In the rows, zero is written as 128.
Known rows, with every way that one mark hangs from another:
j_295(j_288(j_435)): [111 131 142 117 149 114 140 136 151 112 138 114 125 143  86 131 136 116
 146 164 135 108  88 105 164 140 133]
j_718(j_435(j_631 j_814) j_702(j_417(j_886))): [137 135 146  70 136  86 122 132 193 174 171 184 112 149 110 118 105 113
 155 135 188 159  68 108 130  97  99]
j_814(j_435(j_288 j_718)): [127 139 134 146 145 110 152 197 171 121 121 142 107 147 122 119 109 115
 159 151 121 148 104 147 185 132 135]
j_288(j_435(j_631 j_814(j_886(j_417(j_702(j_965)))))): [141  95 134  91 111 101 137 149 202 170 152 156 135 102  79 127 126 104
 141 159 165 149  24 119 134 129 122]
j_288(j_295 j_435(j_631 j_814(j_886(j_417)))): [153  98 160  76  86  56 130 123 185 177 140 130 118 114  90 131 122 105
 144 160 139 146  87 122 160 134 164]
j_886(j_417(j_702(j_965)) j_814(j_435(j_631))): [161  91 150 106 171 109 119 116 143 189 165 144 129 122  73  83 123 107
 130 161 165 154   7 136 112  96  96]
j_702(j_417): [131 116 143 102 153 140 139 114 128 144 152 143 130 151 106 104 118 136
 114 137 149 118 109 128 126 107 125]
j_417(j_702(j_965) j_886(j_814(j_435(j_288 j_631)))): [127  88 126  93 141  90 146 179 177 167 157 144 137 126  93 117 131 102
 174 167 173 167  28 151 104 119  97]
j_288(j_295 j_435(j_718(j_702(j_417)) j_814(j_886))): [141  90 201  97 108  41 133 161 205 143 155 125 101 169  76 130 101 106
 143 141 139 143  82 112 152 133 145]
j_886(j_417(j_702(j_965)) j_814(j_435(j_631 j_718))): [170  90 154 123 158 112 122 135 168 189 158 145 101 124  87  86 100 112
 131 165 162 168   7 144 121  95  94]
j_702(j_417(j_886(j_814)) j_965): [126  83 140  76 161 121 130 102 152 143 185 129 130 142  71 106 129 133
 127 169 143 148  66 144  83 108  96]
j_702(j_417 j_965): [133 114 136 106 148 151 129 117 131 131 188 146 146 152  87 111 113 140
 107 166 135 115  65 129 112 121  99]
j_458(j_702(j_417(j_886(j_814(j_435))) j_965)): [126  96 159 120 174 106 146 124 158 144 168 134 136 155  89 106 127 103
 161 143 169 149  43 145 113 119 100]
j_417(j_886): [105 109 123 105 133 115 139 135 159 133 123 125 126 128 137 139 134 121
 148 110 140 140 140 136 114 135 127]
j_814(j_435(j_288(j_295) j_631) j_886): [105 121 134 111  92  52 146 171 171 152 125 130 133 123 118 134 139 110
 179 160 141 132 120 140 178 140 161]
j_435(j_288(j_295) j_631 j_718(j_702(j_965)) j_814): [173  96 141  86  63  56 105 192 211 172 154 176  92 122  97 137  73 119
 149 203 121 178  82 150 136 122 104]
j_288(j_295 j_435(j_631 j_718(j_702(j_417 j_965)))): [183 108 179  92  76  68 122 149 153 148 174 145 106 164 119 138  90 123
 105 151 141 122  46 113 151 132  98]
j_886(j_417(j_702) j_814): [148  66 173 105 175 122 110 105 134 186 133 134 114 122  58  77 133 107
 128 146 161 152  78 138  96  90 109]
j_435(j_288 j_718(j_702)): [126 102 147 119 118  98 117 187 170 127 105 159  89 133 112 123 111 120
 150 143 130 149 128 141 145 119  98]
j_718(j_435(j_814) j_702): [135 150 160 130 143  93 104 144 170 132 154 160 123 152  85 132 123 104
 152 137 145 153  78 100 138 117 108]
j_295(j_288(j_435(j_631 j_718(j_702)))): [131 133 139 105 113  88 127 148 181 128 126 136  86 134 125 132 106 124
 150 155 153 126  83 103 168 127 103]
j_718(j_435 j_702(j_965)): [124 150 153 141 135 110  94 143 140 108 170 152 144 148  84 143 137 112
 133 144 138 124  50  97 131 134  73]
j_288(j_435(j_631 j_718(j_702) j_814)): [170 135 138 103  92  83 129 159 197 147 128 153  84 126 143 133  91 119
 134 125 148 165  71 110 155 119 117]
j_288(j_295 j_435(j_631 j_718 j_814(j_886(j_417)))): [163  99 166  96  75  54 133 145 212 174 133 133  89 118 104 133  95 110
 140 159 130 158  89 127 171 133 159]
j_458(j_702(j_417(j_886(j_814(j_435(j_631)))) j_965)): [139 104 142 111 147  96 143 117 168 158 163 146 127 137 115 107 117 111
 158 147 182 153  40 146 118 110  98]

Rows:
[ 95 102 122 107 121  89 137 173 205 143 120 147 124 109  70 125 133 115
 179 177 125 164 136 147 143 126 157] | j_435(j_288 j_814(j_886))
[109  83 128 110 134 124 140 170 165 145 159 139 154 131 112 145 126 112
 141 133 160 134  63 138  85 140  92] | j_417(j_702(j_965) j_886)
[ 91  68 153 113 150 115 126 134 164 162 121 138 131 113  80 112 139 108
 147 127 164 126 105 127 116 121 124] | j_814(j_886(j_417(j_702)))
[174 134 154 103  66  77 135 137 125 145 138 121 125 133 144 146 123 116
 120 141 134 120 101 118 161 146 143] | j_288(j_295 j_435(j_631))
[143 153 154  98 131 107 109 121 136 157 164 177 120 152 118 116 117 120
 129 129 180 125  69 100 146 101  82] | j_718(j_435(j_631) j_702(j_417))
[139 138 127 123 122  83 137 192 176 139 116 163  90 133 149 119 104 115
 163 132 151 154  98 140 174 118 110] | j_814(j_435(j_288 j_631 j_718(j_702)))
[139 127 159 144 125  80 148 195 164 133 134 128 112 164 114 129 103 107
 156 161 111 140 108 148 188 140 148] | j_814(j_435(j_288(j_295) j_718))
[151 120 153  95  63  50 138 142 181 160 140 120 124 119 113 148 120 112
 149 154 133 144 101 117 157 147 169] | j_288(j_295 j_435(j_631 j_814(j_886)))
[131  88 117  90 100  88 130 165 242 186 106 176  75  83  92 110  92 123
 172 185 138 191 123 158 162 102 140] | j_435(j_288 j_631 j_718 j_814(j_886(j_417)))
[140 137 144  86 121 110 105 157 154 146 180 199 133 145  75 120 121 118
 138 181 169 126  32 113 148 113  63] | j_718(j_435(j_288 j_631) j_702(j_417 j_965))
[157  90 200  76 120  48 141 160 199 152 165 134  98 179  96 131  92 103
 136 132 140 153  79 122 145 130 135] | j_288(j_295 j_435(j_718(j_702(j_417(j_886))) j_814))
[121  78 134  77 107  65 113 168 246 184 104 183  69  90  88 109  97 115
 178 167 151 189 119 150 146  98 118] | j_435(j_288 j_631 j_718(j_702) j_814(j_886(j_417)))
[152  94 158  92 166  75 111 136 173 177 113 159  72 121  89  75 114 109
 158 155 151 178  79 150 149  87 106] | j_886(j_417 j_814(j_435(j_288 j_631 j_718(j_702))))
[160 102 150  96  64  58 110 185 170 167 115 163  81 123 136 134  92 121
 148 159 136 149 133 145 154 125 107] | j_435(j_288(j_295) j_631 j_718(j_702))
[135  76 150 110 160 145 117 136 140 162 161 153 146 127  70 110 122 110
 115 152 152 122  48 134 101 119  92] | j_886(j_417(j_702(j_965)))
[147  93 196 105 163  57 127 156 158 154 152 130  93 182  65  85 111 112
 153 168 134 158  87 144 149 101 122] | j_886(j_814(j_435(j_288(j_295) j_718(j_702(j_417)))))
[110 118 136 101 112  62 131 156 232 139 127 135  86 124  94 133 106 120
 175 170 154 150  81 103 163 127 129] | j_295(j_288(j_435(j_631 j_718(j_702) j_814(j_886))))
[122 134 145 135 138 117 142 153 175 112 132 115 103 150  95 134 112 123
 146 165 126 121  90 112 177 137 128] | j_295(j_288(j_435(j_718)))
[103  89 139 100 150 105 124 114 196 162 132 137 119 107  71 109 129 116
 156 149 134 157 116 134 127 116 154] | j_435(j_814(j_886(j_417)))
[ 90  90 159 131 181 101 144 148 167 157 131 131 142 133  85 107 143  98
 162 113 172 126  76 127 143 126 142] | j_814(j_435 j_886(j_417(j_702)))
[ 94  67 147 113 145 121 119 136 165 154 143 138 147 111  67 120 140 110
 140 146 158 126  70 132 103 128 109] | j_814(j_886(j_417(j_702(j_965))))
[147 143 165  97  88  61 100 167 146 154 142 172 120 138 100 139 126 101
 157 162 151 134 100 114 166 129  99] | j_718(j_435(j_288(j_295) j_631) j_702)
[137 108 147 134 138 138 132 125 137 136 160 152 141 143  94 117 113 116
 127 148 160 120  64 133 125 127  94] | j_458(j_702(j_417 j_965))
[145  82 167 118 198 120 121 123 140 167 169 130 137 141  45  80 134  97
 131 158 154 149  14 139 109 102  99] | j_886(j_417(j_702(j_965)) j_814(j_435))
[151 126 105 121  81 117 133 182 173 154 103 167  81 104 150 130  93 134
 148 163 136 159 135 150 164 115 117] | j_435(j_288 j_631 j_718)
[114 111 139 111 171  86 142 124 159 137 132 106 119 143 114 112 146 114
 164 120 140 164 106 141 119 120 137] | j_417(j_886(j_814(j_435)))
